Each row comes from the steps of one walk. Every step used is in the known rows, and no mark comes twice. Write the walk behind each row, first mark first.
In the rows, 128 means zero.
Known rows
livubis/rolo: 118; 139; 129; 132; 119; 145; 124; 133; 137; 126; 118; 142; 109; 125; 132; 165; 110; 114; 134; 123; 144; 135; 122; 132; 133; 133
lonof/livubis/gobe/rolo/tugi: 114; 146; 138; 127; 118; 125; 127; 131; 137; 126; 110; 156; 137; 134; 141; 169; 123; 123; 152; 108; 151; 155; 99; 118; 157; 121
tugi/rolo/gobe: 111; 132; 140; 127; 116; 127; 128; 125; 133; 107; 115; 143; 136; 140; 134; 165; 120; 123; 130; 122; 142; 154; 122; 125; 132; 127
tugi/rolo: 114; 133; 144; 125; 117; 148; 124; 137; 130; 108; 113; 141; 132; 134; 135; 162; 113; 115; 140; 121; 143; 149; 117; 127; 122; 130
livubis/tugi/rolo/gobe: 115; 139; 131; 130; 117; 134; 129; 124; 137; 115; 107; 146; 168; 136; 133; 166; 119; 123; 124; 115; 139; 137; 113; 127; 139; 120
nalin/tugi: 122; 131; 139; 124; 121; 157; 139; 130; 135; 121; 113; 146; 131; 137; 138; 163; 105; 114; 143; 129; 156; 169; 123; 120; 123; 128
zizolu/livubis/gobe: 110; 133; 135; 131; 123; 125; 121; 128; 135; 121; 126; 125; 149; 127; 143; 164; 110; 113; 137; 120; 148; 160; 140; 124; 124; 131
bezu/zizolu: 122; 131; 120; 126; 121; 143; 129; 129; 135; 117; 117; 148; 113; 123; 139; 167; 108; 113; 137; 136; 149; 168; 144; 124; 95; 132
gobe/rolo/tugi/nalin: 119; 145; 134; 122; 114; 155; 134; 136; 139; 102; 101; 154; 134; 139; 137; 171; 118; 114; 140; 117; 145; 147; 104; 122; 165; 121
livubis/gobe/rolo: 118; 143; 132; 125; 114; 133; 126; 134; 138; 126; 125; 146; 126; 129; 139; 168; 121; 118; 130; 119; 145; 139; 124; 123; 133; 130
bezu/zizolu/tugi/rolo/livubis/lonof/gobe: 102; 126; 134; 136; 116; 124; 120; 114; 131; 118; 111; 141; 134; 131; 142; 166; 113; 124; 117; 126; 128; 142; 150; 131; 136; 115
lonof/gobe/rolo/livubis: 118; 141; 133; 124; 111; 123; 124; 127; 137; 136; 122; 151; 102; 128; 135; 171; 124; 128; 147; 118; 153; 145; 109; 126; 129; 125
lonof/gobe: 124; 139; 142; 126; 118; 138; 140; 136; 137; 124; 119; 140; 107; 131; 137; 162; 113; 121; 121; 117; 149; 162; 113; 119; 139; 133
rolo/livubis/gobe: 103; 132; 122; 132; 124; 113; 123; 121; 135; 123; 125; 147; 150; 133; 136; 169; 129; 117; 133; 125; 150; 159; 143; 129; 122; 118
nalin/tugi/rolo/livubis: 106; 126; 141; 123; 120; 141; 120; 121; 128; 113; 108; 151; 151; 141; 137; 166; 116; 119; 161; 130; 151; 158; 126; 130; 116; 119
bezu/zizolu/tugi/nalin: 116; 127; 125; 130; 118; 151; 130; 126; 134; 102; 111; 139; 145; 131; 145; 173; 107; 108; 124; 130; 133; 169; 155; 121; 124; 122
zizolu/livubis/lonof/gobe/rolo/tugi/nalin: 114; 149; 145; 126; 113; 140; 131; 130; 138; 109; 104; 135; 120; 133; 140; 164; 108; 121; 124; 109; 140; 133; 104; 123; 218; 123
livubis/zizolu: 117; 132; 132; 133; 123; 139; 139; 132; 136; 124; 126; 146; 124; 118; 135; 162; 108; 116; 140; 118; 146; 153; 144; 126; 115; 126
nalin/tugi/rolo/livubis/lonof: 102; 130; 140; 128; 121; 138; 124; 118; 128; 112; 110; 148; 144; 142; 133; 161; 115; 120; 140; 128; 148; 142; 129; 133; 156; 116
livubis/zizolu/tugi: 115; 127; 139; 141; 121; 146; 140; 126; 136; 130; 124; 139; 147; 121; 143; 164; 103; 114; 139; 114; 138; 155; 149; 122; 105; 121
gobe/rolo: 126; 142; 137; 124; 112; 149; 128; 139; 137; 127; 122; 147; 111; 128; 136; 167; 114; 116; 149; 120; 151; 143; 108; 124; 120; 133
gobe/rolo/livubis/zizolu/tugi: 109; 129; 132; 138; 114; 132; 125; 120; 136; 140; 128; 148; 143; 118; 142; 173; 113; 121; 166; 116; 139; 137; 142; 129; 95; 115
rolo/livubis/lonof: 109; 136; 127; 135; 124; 126; 128; 121; 133; 122; 125; 144; 126; 133; 129; 164; 123; 115; 129; 125; 153; 148; 132; 132; 148; 118
lonof/gobe/rolo: 128; 145; 143; 122; 109; 141; 134; 139; 139; 132; 120; 146; 91; 128; 137; 166; 114; 125; 131; 115; 149; 145; 101; 120; 139; 135
bezu/zizolu/tugi/rolo/livubis/lonof: 101; 123; 128; 138; 119; 132; 115; 113; 130; 113; 112; 141; 154; 132; 141; 167; 113; 117; 131; 131; 132; 141; 157; 135; 118; 112

Which walk is each row?
113; 137; 136; 130; 123; 117; 127; 132; 132; 124; 125; 143; 126; 130; 136; 165; 121; 118; 137; 113; 150; 170; 123; 119; 151; 126
lonof/livubis/gobe
115; 129; 148; 121; 118; 158; 129; 131; 130; 109; 106; 146; 141; 140; 138; 160; 105; 117; 147; 125; 147; 156; 119; 124; 128; 127
nalin/tugi/rolo
119; 140; 132; 132; 119; 130; 118; 133; 133; 131; 119; 144; 98; 123; 129; 166; 113; 117; 156; 114; 148; 147; 108; 128; 148; 131
lonof/livubis/rolo
121; 149; 144; 129; 114; 144; 143; 131; 142; 126; 106; 152; 106; 135; 138; 161; 115; 126; 114; 110; 147; 132; 95; 121; 185; 124
livubis/lonof/gobe/rolo/tugi
103; 123; 144; 135; 118; 138; 116; 121; 130; 117; 114; 138; 168; 138; 140; 170; 117; 116; 152; 120; 137; 152; 128; 130; 102; 115
zizolu/tugi/rolo/livubis
107; 142; 133; 124; 116; 134; 121; 130; 138; 104; 107; 139; 162; 134; 145; 171; 115; 114; 141; 114; 140; 144; 123; 123; 170; 122
zizolu/livubis/gobe/rolo/tugi/nalin
122; 143; 138; 126; 116; 155; 134; 132; 141; 122; 105; 156; 131; 133; 138; 168; 113; 117; 150; 118; 153; 148; 99; 122; 124; 126
gobe/rolo/tugi
113; 141; 114; 130; 123; 136; 126; 126; 134; 112; 111; 148; 167; 130; 129; 174; 126; 112; 134; 119; 144; 143; 124; 130; 155; 110
rolo/livubis/tugi/nalin
114; 144; 134; 128; 118; 139; 133; 129; 142; 121; 108; 155; 148; 136; 142; 168; 121; 119; 131; 117; 146; 144; 110; 122; 139; 123
livubis/gobe/rolo/tugi
111; 137; 135; 136; 123; 146; 118; 125; 139; 124; 104; 136; 142; 127; 140; 165; 100; 113; 155; 121; 147; 141; 115; 133; 129; 128
zizolu/livubis/rolo/tugi
112; 129; 143; 122; 116; 138; 133; 121; 133; 108; 107; 148; 147; 145; 139; 164; 113; 125; 137; 127; 145; 160; 124; 122; 135; 124
nalin/tugi/rolo/gobe
111; 147; 135; 123; 117; 126; 126; 133; 135; 106; 107; 155; 139; 137; 139; 173; 128; 120; 141; 106; 144; 154; 107; 117; 200; 117
lonof/livubis/gobe/rolo/tugi/nalin
115; 136; 134; 133; 119; 140; 112; 130; 135; 128; 120; 127; 119; 121; 137; 165; 100; 112; 157; 122; 145; 136; 126; 133; 122; 135
zizolu/livubis/rolo
116; 133; 124; 128; 119; 146; 108; 129; 132; 115; 105; 135; 162; 117; 142; 164; 97; 114; 151; 125; 139; 139; 135; 131; 97; 127
bezu/zizolu/livubis/tugi/rolo
122; 149; 126; 128; 113; 130; 126; 128; 140; 143; 115; 154; 132; 123; 135; 172; 123; 127; 140; 111; 150; 127; 99; 127; 136; 118
lonof/gobe/rolo/livubis/tugi
114; 136; 122; 124; 114; 126; 109; 127; 136; 124; 124; 138; 125; 116; 148; 169; 107; 117; 149; 131; 145; 147; 150; 126; 101; 134
bezu/zizolu/livubis/gobe/rolo
104; 137; 141; 130; 117; 119; 125; 123; 130; 117; 116; 143; 115; 136; 131; 160; 122; 127; 119; 117; 140; 134; 122; 133; 172; 120
tugi/rolo/livubis/lonof/gobe
112; 133; 139; 137; 111; 123; 130; 120; 138; 145; 126; 147; 125; 118; 144; 172; 114; 129; 152; 110; 137; 137; 136; 125; 114; 116
lonof/gobe/rolo/livubis/zizolu/tugi
115; 132; 125; 132; 123; 137; 120; 125; 133; 119; 122; 130; 118; 120; 140; 160; 98; 112; 136; 133; 149; 155; 151; 128; 128; 131
bezu/zizolu/livubis/lonof
118; 147; 149; 129; 115; 140; 131; 129; 140; 129; 109; 137; 117; 130; 142; 160; 103; 124; 135; 110; 149; 134; 99; 123; 176; 127
zizolu/livubis/lonof/gobe/rolo/tugi
